What can hang from each mark:
J372: J855
J868: J46
J46: J23 J868
J855: J372 J579 J868
J23: J46 J169
J169: J23 J372
J718: J579

Known rows, with every way that one mark hangs from another:
J372{J855{J579 J868}}: [-1.233  2.110 -2.347  0.225 -4.162 -0.985  0.348  1.312 -1.834 -3.006
 -4.593 -0.974 -0.415  0.480 -2.034 -2.292 -4.106 -4.265]
J868{J46{J23{J169{J372{J855{J579}}}}}}: [ 2.906  1.856 -1.782  1.960 -3.463  0.295  1.611 -1.279 -0.197 -1.567
 -1.891 -1.334  2.542 -0.877 -0.670  0.018 -5.785 -0.328]
J718{J579}: [ 0.335  2.538  2.363  2.570 -3.264  0.322  0.250  0.935 -1.748 -5.387
 -2.689 -2.106  1.285 -2.030  4.014 -4.963 -4.928 -4.354]
J169{J372}: [ 1.464  1.520  2.477  0.196 -4.170  1.023  0.339  1.911 -0.259 -5.764
 -1.479 -1.839  3.524  1.013 -0.571 -2.068 -6.936 -4.483]
J372{J855}: [-1.499  1.893 -1.227  1.162 -4.613 -1.931  0.064  1.560 -2.748 -3.061
 -3.016 -1.033  2.461  2.320 -1.077 -3.072 -6.451 -4.221]
J169{J372{J855{J579 J868{J46}}}}: [ 0.064  1.766 -1.391  0.033 -3.469  1.070  1.375  0.592  0.873 -2.745
 -3.682 -1.069  1.689  0.585 -2.375 -1.216 -5.749 -3.880]
J23{J46{J868} J169}: [ 0.434  4.324 -1.844  3.226 -3.968  0.404  0.060 -2.647 -2.517 -3.691
  2.190  0.713  4.296 -0.438  2.756 -2.647 -4.191  1.708]
J868{J46{J23{J169{J372}}}}: [ 3.408  2.008 -0.548  2.090 -3.576 -0.078  1.051 -1.025 -1.008 -2.913
 -1.040 -1.623  3.387  0.099  0.595  0.251 -5.331 -0.286]
J868{J46{J23}}: [ 4.084  1.565  0.073  1.694 -3.807 -1.329  0.913 -0.185 -2.081 -3.764
 -1.851 -2.021  3.334  0.645  0.669 -1.011 -4.807 -1.995]
J46{J23 J868}: [ 6.470  2.127  2.287 -4.110 -5.778 -0.358  0.298  0.574 -2.883 -4.496
 -1.711 -0.336  3.614 -1.701 -0.362 -4.498 -0.115 -3.185]
J169{J23{J46}}: [ 0.845  5.524  2.840  2.439 -2.682  1.783  1.033  1.329 -1.918 -4.589
  0.217 -1.124  3.937  1.514 -1.953 -3.442 -5.972 -3.006]
J868{J46{J23{J169}}}: [ 3.286  2.130 -0.637  2.469 -3.698 -0.903  0.685 -0.869 -1.880 -3.272
 -1.044 -1.647  3.041  0.142  1.091  0.091 -5.009 -0.108]
J372{J855{J579 J868{J46{J23}}}}: [ 0.273  1.865 -3.229  0.412 -3.772 -0.966  1.064  0.094 -1.478 -1.651
 -4.802 -0.890 -0.017  0.198 -2.142 -1.544 -3.562 -3.198]
J855{J372 J579}: [ 2.360  1.994  2.095 -0.352 -3.992  0.351  0.492  1.355 -1.753 -8.629
 -2.183 -1.649 -0.740 -2.601 -1.514 -1.847 -3.694 -4.509]
J46{J23{J169{J372{J855}}} J868}: [ 4.604  2.646  0.364 -3.784 -5.372  1.273  0.830 -0.862 -1.272 -2.081
 -0.918  0.668  3.574 -2.101 -1.022 -2.913 -1.230 -0.556]
J23{J46{J868} J169{J372{J855}}}: [-0.405  3.908 -2.886  2.117 -3.777  1.772  0.962 -3.258 -0.599 -1.324
  1.714  1.458  4.842 -0.032  0.913 -2.593 -5.264  1.536]
J46{J868}: [ 2.677  3.456  0.993 -1.363 -5.137 -1.344 -0.185  1.280 -2.797 -6.744
 -1.918 -0.900  3.578 -0.623  0.920 -3.360 -1.997 -3.836]

Rows:
[-1.700  3.272 -2.154  2.222 -3.451  0.575  0.212 -0.582 -0.544 -2.741
 -1.143 -0.642  2.092  1.118  0.231  0.884 -6.272  0.068]
J23{J169{J372{J855{J868{J46}}}}}
[-0.668  5.151  0.667  0.112 -2.206  3.576  1.906  0.236  0.443 -1.177
 -1.093  0.205  3.883  2.737 -4.491 -3.125 -5.562 -3.135]
J169{J23{J46} J372{J855{J868}}}
[-1.385  3.156 -2.290  2.318 -3.443  1.162  0.699 -0.610  0.158 -2.652
 -1.515 -0.704  1.314 -0.263 -0.399  0.919 -6.356 -0.017]
J23{J169{J372{J855{J579 J868{J46}}}}}
[-0.285  5.074  0.519  0.121 -2.050  4.460  2.610  0.158  1.471 -1.089
 -1.822  0.084  2.769  0.874 -5.431 -2.922 -5.662 -3.245]
J169{J23{J46} J372{J855{J579 J868}}}
[ 1.708  6.183  2.423  0.902 -3.059  1.813  1.300  0.839 -1.930 -4.612
  0.021 -0.393  4.475  0.680 -1.816 -3.997 -4.026 -2.851]
J169{J23{J46{J868}}}
[-1.666  2.853 -0.791  2.021 -4.098  0.870  0.126  0.238 -0.509 -3.136
 -0.572 -0.667  2.561  0.594 -0.191 -0.336 -7.517 -0.628]
J23{J169{J372{J855}}}
[ 2.207  5.673  3.070 -0.331 -2.626  4.168  2.089  0.413  0.845 -3.699
  0.209 -0.137  5.380  0.465 -3.242 -3.574 -5.074 -3.031]
J169{J23{J46{J868}} J372}
[ 1.750  2.580  0.843 -1.804 -3.690  0.055 -0.330  0.987 -2.689 -8.620
 -3.324 -1.245 -2.592 -1.169 -1.191 -0.780  0.212 -4.412]
J855{J372 J579 J868}
[ 1.308  5.007  3.476  1.025 -2.324  4.206  1.930  0.885  0.680 -3.688
  0.360 -0.693  4.814  1.334 -3.373 -3.164 -6.945 -3.258]
J169{J23{J46} J372}
[ 1.669  2.774 -1.652  1.630 -3.101 -0.514  0.585  0.549 -1.115 -5.514
 -4.263 -2.143 -0.989 -1.196 -0.062  0.306 -2.606 -3.189]
J855{J579 J868{J46}}
[-0.990  2.431 -3.686  1.246 -3.601 -1.398  0.907  0.295 -1.425 -2.264
 -4.888 -1.146 -0.066  0.578 -1.568 -1.208 -4.232 -3.408]
J372{J855{J579 J868{J46}}}
[ 1.400  1.300 -0.963 -0.946 -3.742  1.436  1.460  0.281  0.766 -1.974
 -3.625 -0.803  1.614  0.226 -2.783 -1.540 -5.081 -3.643]
J169{J372{J855{J579 J868{J46{J23}}}}}
[-1.937  3.073 -1.183  1.476 -3.947  0.829 -0.163  0.164 -0.879 -3.172
 -0.983 -0.546  1.963  0.964  0.040  0.149 -6.228 -0.539]
J23{J169{J372{J855{J868}}}}
[ 4.906  2.638  0.252 -3.629 -5.272  1.905  1.195 -0.894 -0.609 -2.008
 -1.382  0.630  2.920 -3.449 -1.771 -2.863 -1.383 -0.677]
J46{J23{J169{J372{J855{J579}}}} J868}
